Every row comes from one small tree of marks. Brackets hold a mark, then the marks that hang from it, in the order of their numbers. Every link used is in the known rows. Which tree was each row made from?
Known rows
(k270 (k105 k54 (k402 (k911 k890)))): [ 0.23 -0.19  0.21  0.28 -0.01 -0.16  0.29  0.35  0.44  0.27 -0.27  0.33
 -0.17 -0.32 -0.20  0.02  0.21 -0.08  0.18 -0.18  0.04 -0.09  0.28]
(k105 k54 (k402 k154 k911) k803): [-0.10 -0.01  0.21  0.00 -0.22 -0.06  0.32 -0.16  0.28  0.01  0.11  0.26
  0.16 -0.37  0.03  0.02 -0.21  0.16  0.04  0.04  0.00 -0.13  0.03]
(k890 (k911 k402)): [-0.05 -0.01  0.04 -0.11  0.22 -0.08  0.32  0.17 -0.28  0.02 -0.17 -0.13
 -0.53 -0.13  0.02 -0.05  0.03 -0.18 -0.07  0.16  0.12 -0.22  0.18]
(k803 (k105 k54 (k402 k154 k911))): [ 0.09  0.07  0.32  0.15 -0.37  0.08  0.35 -0.22  0.17  0.08  0.11  0.23
  0.16 -0.28  0.03  0.18  0.03  0.10 -0.01 -0.05 -0.03 -0.10  0.09]
(k105 (k402 k154)): [ 0.05 -0.10  0.25 -0.05 -0.39 -0.08  0.40 -0.10 -0.13 -0.13 -0.01  0.03
  0.19 -0.26 -0.12 -0.13  0.07 -0.11  0.05 -0.02  0.21 -0.16  0.07]
(k890 (k911 (k402 (k105 k54) k154))): [-0.14 -0.09 -0.06  0.02  0.12 -0.02  0.25 -0.14 -0.19  0.05 -0.15 -0.12
 -0.53 -0.16 -0.05 -0.07  0.01  0.21  0.07  0.15 -0.02 -0.16  0.14]
(k911 (k402 (k105 k54)) k890): [ 0.16 -0.19  0.03 -0.03  0.30  0.06  0.19  0.37  0.13  0.13 -0.10 -0.09
 -0.45  0.00 -0.19 -0.07  0.15  0.17  0.18 -0.05  0.10 -0.11  0.24]
(k803 (k105 k54 (k402 (k911 k890)))): [ 0.24  0.00  0.35  0.14 -0.02  0.06  0.33  0.16  0.34  0.25 -0.02  0.30
  0.00 -0.21 -0.13  0.20  0.09  0.00  0.06 -0.13  0.03 -0.08  0.20]
(k275 k50): [ 0.04 -0.02 -0.02 -0.21 -0.24  0.01  0.33  0.26 -0.19 -0.21  0.03 -0.17
 -0.08  0.11  0.00 -0.10  0.14 -0.25  0.06  0.00  0.12 -0.29  0.45]
(k270 (k105 k54)): [ 0.11 -0.11  0.02  0.17 -0.01 -0.02  0.13  0.33  0.21  0.15 -0.11 -0.05
 -0.19 -0.11  0.01  0.00  0.32 -0.04  0.12 -0.18  0.08  0.03  0.29]
(k402 (k105 k803) k154 k911): [-0.39 -0.11 -0.31 -0.04 -0.18 -0.07  0.05 -0.13 -0.08 -0.22  0.35 -0.12
  0.00  0.03  0.09 -0.01 -0.08  0.26  0.15  0.15  0.00 -0.37  0.03]
(k911 (k402 (k105 k54 k803) k154) k890): [ 0.00 -0.11 -0.18 -0.15  0.15  0.10 -0.01  0.06  0.08  0.03  0.11 -0.11
 -0.21 -0.04 -0.17 -0.16 -0.18  0.39  0.29 -0.08  0.07 -0.13  0.06]
(k911 (k402 (k105 k803) k154) k890): [-0.06 -0.12 -0.30 -0.21  0.08  0.07 -0.03  0.05 -0.14 -0.13  0.18 -0.23
 -0.15  0.07 -0.19 -0.23 -0.15  0.26  0.28 -0.04  0.15 -0.27  0.00]
(k803 (k105 k402)): [ 0.15  0.05  0.28  0.09 -0.17  0.17  0.26  0.02  0.03  0.06  0.00 -0.04
  0.18 -0.02 -0.07  0.02  0.32 -0.18 -0.12 -0.20  0.11  0.01  0.05]
(k105 k54 (k402 k154 (k911 k890)) k803): [ 0.01 -0.07  0.18 -0.07 -0.11 -0.10  0.27 -0.04  0.31  0.07  0.09  0.34
  0.14 -0.38 -0.13  0.01 -0.32  0.19  0.22 -0.01  0.05 -0.18  0.07]
(k105 k54 (k402 k154)): [ 0.12 -0.08  0.37  0.01 -0.29 -0.03  0.43 -0.10  0.09  0.02 -0.06  0.15
  0.14 -0.36 -0.10 -0.06  0.04  0.04  0.06 -0.05  0.12 -0.02  0.13]
(k275 (k50 k154)): [ 0.18 -0.04  0.04 -0.09 -0.24  0.07  0.24  0.04 -0.14 -0.29  0.24 -0.19
  0.02  0.27 -0.05 -0.06  0.20 -0.23 -0.12 -0.13  0.15 -0.39  0.48]
(k402 (k105 k54 k803) k154 (k911 k890)): [-0.21 -0.16 -0.22 -0.04  0.02 -0.09  0.03  0.01  0.17 -0.01  0.29  0.07
 -0.07 -0.07 -0.07  0.04 -0.22  0.41  0.33  0.07 -0.02 -0.28  0.13]
(k911 (k402 (k105 k803))): [-0.15 -0.05 -0.20 -0.08  0.19  0.14  0.02  0.18 -0.01 -0.08  0.10 -0.31
 -0.27  0.17 -0.01 -0.16  0.12  0.12  0.00 -0.04  0.08 -0.13  0.00]
(k105 k54 k402 k803): [ 0.01 -0.01  0.31  0.01  0.04  0.07  0.27  0.09  0.38  0.14 -0.06  0.12
  0.12 -0.19 -0.06 -0.05  0.04  0.04 -0.07 -0.14  0.06  0.11  0.06]
(k50 k154 k275): [ 0.08  0.04  0.20  0.14  0.01 -0.09  0.18  0.04  0.14 -0.23  0.37 -0.24
  0.03  0.07 -0.15  0.19  0.27 -0.09 -0.11  0.03  0.32 -0.37  0.15]
(k54 (k105 k402 k803)): [-0.02 -0.05  0.12 -0.04  0.10  0.02  0.09  0.00  0.10  0.10 -0.11 -0.09
  0.13 -0.05 -0.24 -0.12  0.22  0.06 -0.03 -0.26  0.16  0.08  0.01]
(k54 k105): [ 0.02 -0.15  0.01 -0.10  0.05 -0.08  0.15  0.17 -0.19  0.04 -0.01 -0.22
 -0.09  0.02 -0.13  0.01  0.30  0.02  0.08 -0.12  0.22 -0.09  0.25]
(k776 k911): [-0.07 -0.13  0.23  0.09  0.02 -0.05  0.38  0.16 -0.07  0.08  0.02 -0.21
 -0.12 -0.16  0.10  0.15  0.05 -0.01  0.12  0.14  0.26 -0.15  0.22]

Which tree is each row?
[-0.11 -0.18 -0.04  0.03 -0.17 -0.02  0.19 -0.05 -0.04 -0.05  0.12 -0.12
 -0.07 -0.05 -0.03 -0.02  0.14  0.27  0.17  0.03  0.05 -0.11  0.18]	(k402 (k105 k54) k154)
[-0.07 -0.15  0.09  0.17  0.18  0.09  0.30  0.15 -0.07  0.09 -0.09 -0.35
 -0.42 -0.01  0.03  0.03  0.19  0.13  0.09  0.12  0.17 -0.14  0.13]	(k776 (k911 (k402 k105)))
[ 0.17  0.06  0.34  0.10 -0.32  0.17  0.28 -0.22  0.11  0.10  0.04  0.08
  0.24 -0.23 -0.07  0.05  0.11  0.07  0.02 -0.18  0.05  0.06  0.06]	(k803 (k105 k54 (k402 k154)))
[ 0.02 -0.08  0.34  0.06 -0.33 -0.13  0.49 -0.09  0.16  0.01  0.00  0.28
  0.04 -0.43  0.00  0.07 -0.06  0.05  0.06  0.09  0.05 -0.19  0.16]	(k105 k54 (k402 k154 k911))
[-0.22 -0.09 -0.17 -0.04 -0.06  0.06  0.00 -0.11  0.08 -0.04  0.23 -0.16
  0.05  0.01 -0.01 -0.06 -0.03  0.38  0.14 -0.02  0.01 -0.07  0.05]	(k402 (k105 k54 k803) k154)
[-0.13 -0.03 -0.14 -0.08  0.04  0.17  0.04 -0.07  0.06 -0.04  0.13 -0.19
 -0.19 -0.03  0.00 -0.14 -0.08  0.37  0.12 -0.03  0.02 -0.07  0.01]	(k911 (k402 (k105 k54 k803) k154))
[-0.18 -0.05 -0.27 -0.14 -0.03  0.13  0.01 -0.08 -0.17 -0.19  0.19 -0.31
 -0.13  0.07 -0.03 -0.21 -0.04  0.23  0.11 -0.01  0.09 -0.21 -0.07]	(k911 (k402 (k105 k803) k154))
[ 0.20  0.00  0.29  0.09 -0.25  0.03  0.31 -0.11  0.18  0.13  0.09  0.31
  0.14 -0.31 -0.14  0.16 -0.08  0.11  0.17 -0.10  0.03 -0.16  0.14]	(k803 (k105 k54 (k402 k154 (k911 k890))))
[-0.33 -0.10 -0.19  0.03 -0.09 -0.04  0.06 -0.12  0.14 -0.07  0.30  0.00
 -0.06 -0.05  0.10  0.06 -0.12  0.40  0.16  0.13 -0.08 -0.23  0.09]	(k402 (k105 k54 k803) k154 k911)
[-0.13 -0.13 -0.15 -0.01  0.18  0.09  0.07 -0.05 -0.09  0.03  0.10 -0.29
 -0.20 -0.07 -0.12 -0.08 -0.25  0.37  0.37  0.06  0.21 -0.23 -0.01]	(k776 (k911 (k402 (k105 k803) k154) k890))
[-0.21 -0.10 -0.10  0.02  0.17  0.08  0.02  0.13  0.24  0.06  0.12 -0.16
 -0.09  0.10  0.01 -0.01  0.14  0.26  0.04 -0.05 -0.01  0.02  0.10]	(k402 (k105 k54 k803))
[-0.02 -0.12  0.01 -0.12 -0.04 -0.17  0.12 -0.12  0.03  0.04  0.04  0.15
  0.16 -0.24 -0.33 -0.05 -0.13  0.21  0.26 -0.13  0.16 -0.23  0.04]	(k54 (k105 (k402 k154 (k911 k890)) k803))
[ 0.10 -0.21  0.13 -0.07 -0.16 -0.24  0.29 -0.06 -0.10  0.03 -0.07  0.18
  0.05 -0.31 -0.36  0.00  0.04  0.10  0.26 -0.08  0.21 -0.29  0.17]	(k54 (k105 (k402 k154 (k911 k890))))
[ 0.15 -0.13  0.16 -0.08  0.00 -0.02  0.33  0.08 -0.25  0.04  0.01 -0.16
 -0.22 -0.29 -0.08  0.00 -0.28  0.12  0.38  0.12  0.33 -0.30  0.17]	(k776 (k911 (k402 k154) k890))
[-0.35 -0.11 -0.24  0.01  0.05 -0.05  0.05  0.13  0.07 -0.10  0.26 -0.14
 -0.12  0.14  0.10  0.04  0.08  0.15  0.03  0.12  0.00 -0.27  0.08]	(k402 (k105 k803) k911)
[ 0.07 -0.20 -0.17 -0.15 -0.04  0.00  0.14  0.12 -0.28 -0.13  0.07 -0.20
 -0.25  0.00 -0.22 -0.19  0.00  0.14  0.30  0.01  0.19 -0.33  0.12]	(k911 (k402 k105 k154) k890)
[ 0.15 -0.15  0.31 -0.01 -0.22 -0.16  0.46  0.03  0.17  0.07 -0.01  0.37
  0.04 -0.45 -0.16  0.05 -0.16  0.08  0.22  0.05  0.11 -0.24  0.21]	(k105 k54 (k402 k154 (k911 k890)))
[-0.07 -0.25 -0.08  0.01 -0.10 -0.17  0.22  0.07  0.04 -0.02  0.17  0.09
 -0.18 -0.14 -0.10  0.09 -0.06  0.30  0.33  0.13  0.03 -0.35  0.27]	(k402 (k105 k54) k154 (k911 k890))
[-0.12 -0.09  0.00  0.09  0.36  0.01  0.27  0.11 -0.02  0.16 -0.25 -0.13
 -0.67 -0.07 -0.04 -0.03  0.17  0.12 -0.06  0.11 -0.04 -0.07  0.20]	(k890 (k911 (k402 (k105 k54))))
[-0.14 -0.05  0.02 -0.05 -0.17 -0.11  0.15 -0.24  0.00 -0.02  0.06  0.07
  0.18 -0.23 -0.15 -0.03 -0.02  0.19  0.08 -0.09  0.10 -0.17 -0.02]	(k54 (k105 (k402 k154 k911) k803))
[-0.05 -0.15  0.15  0.18  0.04  0.11  0.32 -0.11 -0.01  0.11 -0.05 -0.22
 -0.35 -0.21  0.03  0.05 -0.03  0.38  0.21  0.12  0.11 -0.11  0.12]	(k776 (k911 (k402 (k105 k54) k154)))
[-0.16 -0.01  0.10 -0.06 -0.31 -0.09  0.27 -0.17  0.06 -0.14  0.17  0.15
  0.21 -0.27  0.00 -0.05 -0.19  0.03  0.04  0.07  0.08 -0.26 -0.03]	(k105 (k402 k154 k911) k803)
[-0.30 -0.11 -0.30 -0.09 -0.15  0.02 -0.02 -0.13 -0.14 -0.19  0.28 -0.27
  0.10  0.12 -0.02 -0.13  0.01  0.24  0.16  0.01  0.08 -0.21  0.00]	(k402 (k105 k803) k154)
[ 0.04 -0.02  0.05  0.17 -0.20  0.04  0.08 -0.09  0.33  0.11 -0.10  0.09
  0.18 -0.27 -0.10 -0.18  0.08  0.10  0.13 -0.30  0.03  0.11 -0.01]	(k270 (k105 k54 (k402 k154) k803))
[ 0.09 -0.17  0.19 -0.07 -0.30 -0.22  0.42  0.03 -0.06 -0.08  0.05  0.25
  0.08 -0.34 -0.19 -0.01 -0.12 -0.06  0.22  0.08  0.18 -0.39  0.16]	(k105 (k402 k154 (k911 k890)))
[ 0.10 -0.21 -0.10 -0.10  0.20  0.03  0.16  0.36 -0.10 -0.01 -0.04 -0.21
 -0.39  0.10 -0.21 -0.15  0.18  0.04  0.17 -0.03  0.18 -0.24  0.18]	(k911 (k402 k105) k890)
[-0.01 -0.02 -0.07  0.11 -0.28  0.00  0.05 -0.10  0.11 -0.03 -0.04 -0.02
  0.25 -0.18 -0.14 -0.26  0.11 -0.04  0.13 -0.27  0.10 -0.04 -0.05]	(k270 (k105 (k402 k154) k803))
[-0.01 -0.01  0.24 -0.06 -0.19  0.04  0.23 -0.17  0.22  0.03  0.05  0.12
  0.25 -0.30 -0.07 -0.09 -0.12  0.15  0.05 -0.09  0.07  0.03 -0.01]	(k105 k54 (k402 k154) k803)
[-0.13 -0.27 -0.21 -0.05 -0.18 -0.20  0.18  0.07 -0.20 -0.16  0.23 -0.02
 -0.11 -0.03 -0.12  0.02 -0.02  0.19  0.33  0.16  0.11 -0.48  0.22]	(k402 k105 k154 (k911 k890))
[-0.08 -0.01  0.28  0.06 -0.01 -0.02  0.32  0.09  0.44  0.12  0.01  0.25
  0.02 -0.27  0.05  0.07 -0.05  0.06 -0.07  0.00 -0.02 -0.04  0.09]	(k105 k54 (k402 k911) k803)
[-0.17 -0.17 -0.15  0.00  0.25 -0.06  0.04  0.27  0.34  0.10  0.17  0.07
 -0.21  0.02 -0.05  0.09 -0.05  0.32  0.21  0.04 -0.04 -0.20  0.20]	(k402 (k105 k54 k803) (k911 k890))
[-0.04 -0.02  0.04  0.23 -0.24 -0.05  0.15 -0.09  0.39  0.09 -0.03  0.23
  0.09 -0.36 -0.01 -0.05 -0.02  0.12  0.13 -0.15 -0.05 -0.06  0.04]	(k270 (k105 k54 (k402 k154 k911) k803))
